Every row comes from one small tree of marks. Brackets hold a mark, then the marks that hang from it, in alphabetical order. Every link used is in the known rows. Which tree was each row made from?
Known rows:
[X [Y Q R Z]]: [-22.3   7.8  -4.4   2.8 -29.3  20.9  15.3 -35.8   5.7 -19.2 -22.0  46.8
 -11.1 -13.2  16.1  14.0   5.3]
[Y G [H J] Q R Z]: [ -6.3  28.5 -13.1 -10.2   8.9   3.2   1.2   0.4  -5.8  -0.6  25.8   0.5
  -5.5  -1.1  13.1  -8.5  -0.2]
[X [Y Z]]: [ -4.9 -30.0   8.8  -4.8 -18.4  22.9  21.9 -11.9  37.7  -0.2 -35.6  20.0
  -5.5  10.5   3.7   8.6  11.6]
[X Y]: [ 12.8 -38.2   1.3   0.3  -2.3  27.3  28.6  -7.5  23.0  -1.7 -38.2   9.4
  -3.5   8.9 -11.7  10.9   8.2]
[H J]: [ 32.4 -48.3 -29.8  -9.5  13.0  25.3  17.3   0.3  11.7   2.8 -24.6 -11.8
 -11.2  23.5 -28.6   3.4  -0.4]
[X [Y G R]]: [-18.9 -20.7   9.1 -14.2   3.7  11.9  31.2  -5.0   6.5   6.9  -0.4   4.5
  -0.1  -8.8  13.2   3.8  23.9]
[Z [Y R]]: [-10.6 -21.8 -19.0  -1.9   5.1   1.6  21.8 -23.9  -8.3  11.9 -23.0   4.7
  -1.9  -6.3 -13.4   3.7  10.3]
[Z Y]: [  8.1 -38.5 -21.0   2.9   4.4  11.0  23.2 -17.5  14.9   7.3 -33.4  -6.9
  -4.5   7.8 -27.5   2.4   6.2]
[Z [Y G H Q R]]: [-12.7  29.5 -12.6   8.1  16.1  -6.9  12.9 -13.7 -17.2   2.6  14.0  -3.7
   3.4 -18.3   0.2  -6.0   3.2]
[J G H W]: [ 28.9 -29.8  21.4 -13.4 -23.3  -5.9 -30.1  14.3  16.9  16.3  -7.7 -18.5
   2.4   0.0   3.1 -16.1  16.1]
[Z [Y G [H [J W]] R]]: [ -7.3   8.6  19.4   8.5  25.0 -33.1  -5.7  25.2 -19.0  25.3  12.2 -35.5
  21.5   2.6  18.7 -14.0  18.0]
[X [Y G H Q R Z]]: [-25.5  37.9  17.2  -0.2  -6.7   5.4  11.8  -7.5   5.8  -5.1  11.3  22.0
   2.4 -15.7  29.9   0.0   8.7]
[W [J G]]: [ 19.0 -60.7  -2.2 -25.5   4.4  29.0  -2.4   7.9  10.5 -13.6   5.7  -3.5
 -12.6  10.1 -26.7  10.0  -9.8]
[Y H Q R Z]: [ -4.5  31.1 -12.3  -8.6  -9.7  12.2  -5.2 -25.7  -4.5   2.2  -0.9  32.8
  -8.3 -16.3   4.5  -3.7  -4.4]
[Z [Y G Q]]: [ -4.2 -16.3 -29.8   5.7  -1.9  13.2  21.8 -24.3  12.2 -12.7  -3.5  -8.4
 -11.5  -2.3 -16.0  -1.4   6.4]
[Z [Y H Q]]: [ 18.3  12.1 -20.5  22.0  10.2   9.3  10.2 -17.5  -0.4  -6.2 -24.4   1.2
   0.4  -0.5 -25.2   1.4 -12.2]
[Z [Y G [H J] Q]]: [ 15.8   9.0 -22.0  21.1  28.1  -0.6  15.8   8.2  -1.6  -8.6   1.6 -31.4
   2.9  14.3 -16.0  -3.6  -7.6]
[J G W]: [  8.0 -42.6  17.3 -22.0 -24.3  -8.1 -29.5  10.4  15.8  13.0   6.5  -6.8
  -4.6   0.0 -13.5  -3.0   1.9]

Which tree is each row?
[ 40.2 -47.9   1.7 -17.6   5.3  30.5  -2.7  11.8  11.8 -10.7  -7.8 -15.2
  -5.5  10.0  -8.9  -2.6   5.3] => [W [J G H]]
[ -3.5  24.1  12.2  23.1  -0.5 -40.8 -34.5  18.1 -33.9  -5.2  15.9 -12.6
  12.9  -3.9  -0.2   2.8 -18.2] => [Z [Y [H [J G W]] Q R]]
[-15.3  32.5   9.6   9.0   6.0   2.1  14.3   7.9  -1.8 -12.7  11.2   7.4
   4.3   2.2  27.6   3.1   2.2] => [X [Y G [H J] Q R Z]]
[  4.7  -1.4  25.0   5.1  20.0 -16.4   2.2  38.2 -13.6   2.4   6.1 -10.2
  15.0  10.7  -5.4  13.8 -16.2] => [X [Y [H [J G]] R]]
[ -7.2  27.1  18.9  -3.1 -20.3 -27.2 -48.4  16.5 -15.1  -1.2  29.3   7.3
   2.3  -4.6  15.2  -2.8 -15.1] => [Y [H [J G W]] Q R Z]
[-23.6 -14.0  11.1  -9.7 -17.9  13.2  20.7 -18.4  14.4   3.9 -24.3  31.6
  -3.2  -3.9  16.8   9.7  16.3] => [X [Y R Z]]
[-17.2  32.5  -5.3 -19.3  -4.0   6.2  -1.2 -15.4   1.8   6.0  26.2  15.6
  -7.5 -18.7  14.8 -11.3   6.8] => [Y G H Q R Z]
[ -9.8  -1.1 -34.3  10.6  -6.1   9.2  16.5 -41.3 -16.9 -11.6 -19.7  20.6
  -9.6 -15.6 -13.0   8.4   0.2] => [Z [Y Q R]]
[ -0.3  19.8 -12.0  19.8  15.5 -25.1  -8.8  11.6 -30.5 -10.8  14.4 -11.4
   5.8   0.6 -20.9   9.8 -28.9] => [Z [Y [H [J G]] Q R]]
[ -1.0  21.6  33.2  17.3  -9.7  -4.1 -10.9  21.0  17.3 -10.3   1.1  -6.1
   9.5  12.9  34.7  -4.3   7.4] => [X [Y G [H [J W]] Q Z]]
[ 14.6   8.2  10.0  27.7  -1.4 -31.5 -33.3  24.3 -11.0  -9.5   4.6 -24.7
  10.8  10.9 -13.9   1.9 -23.2] => [Z [Y [H [J G W]] Q]]
[ -7.4   6.4   2.2 -22.1  20.1  -4.5   6.4  17.3   3.1  22.7  23.7 -15.2
   2.4   7.0  12.6 -13.0  11.2] => [Y G [H J] R Z]
[  0.5  28.2 -19.2  18.0  10.6  -0.8   8.4 -24.4 -23.5  -0.7 -13.3  12.6
   3.6 -15.9 -11.3   2.1  -7.4] => [Z [Y H Q R]]
[-10.9  11.4  27.0 -19.1   4.6 -19.8 -19.7  24.2  -1.2  28.7  25.5 -15.7
  10.5   3.4  32.9 -19.9  20.8] => [Y G [H [J W]] R Z]
[ 11.5  10.5  17.5   1.5 -21.5 -18.2 -47.4  23.3   7.2  -6.0  17.3  -4.3
  -0.4  11.0   0.8  -3.3 -19.8] => [Y [H [J G W]] Q Z]
[ -3.9  22.8  -5.3  -6.3  -4.7 -12.2 -22.9   9.4 -11.6  -7.6  26.9   8.3
  -5.6   0.5  -6.0   4.6 -25.2] => [Y [H [J G]] Q R Z]
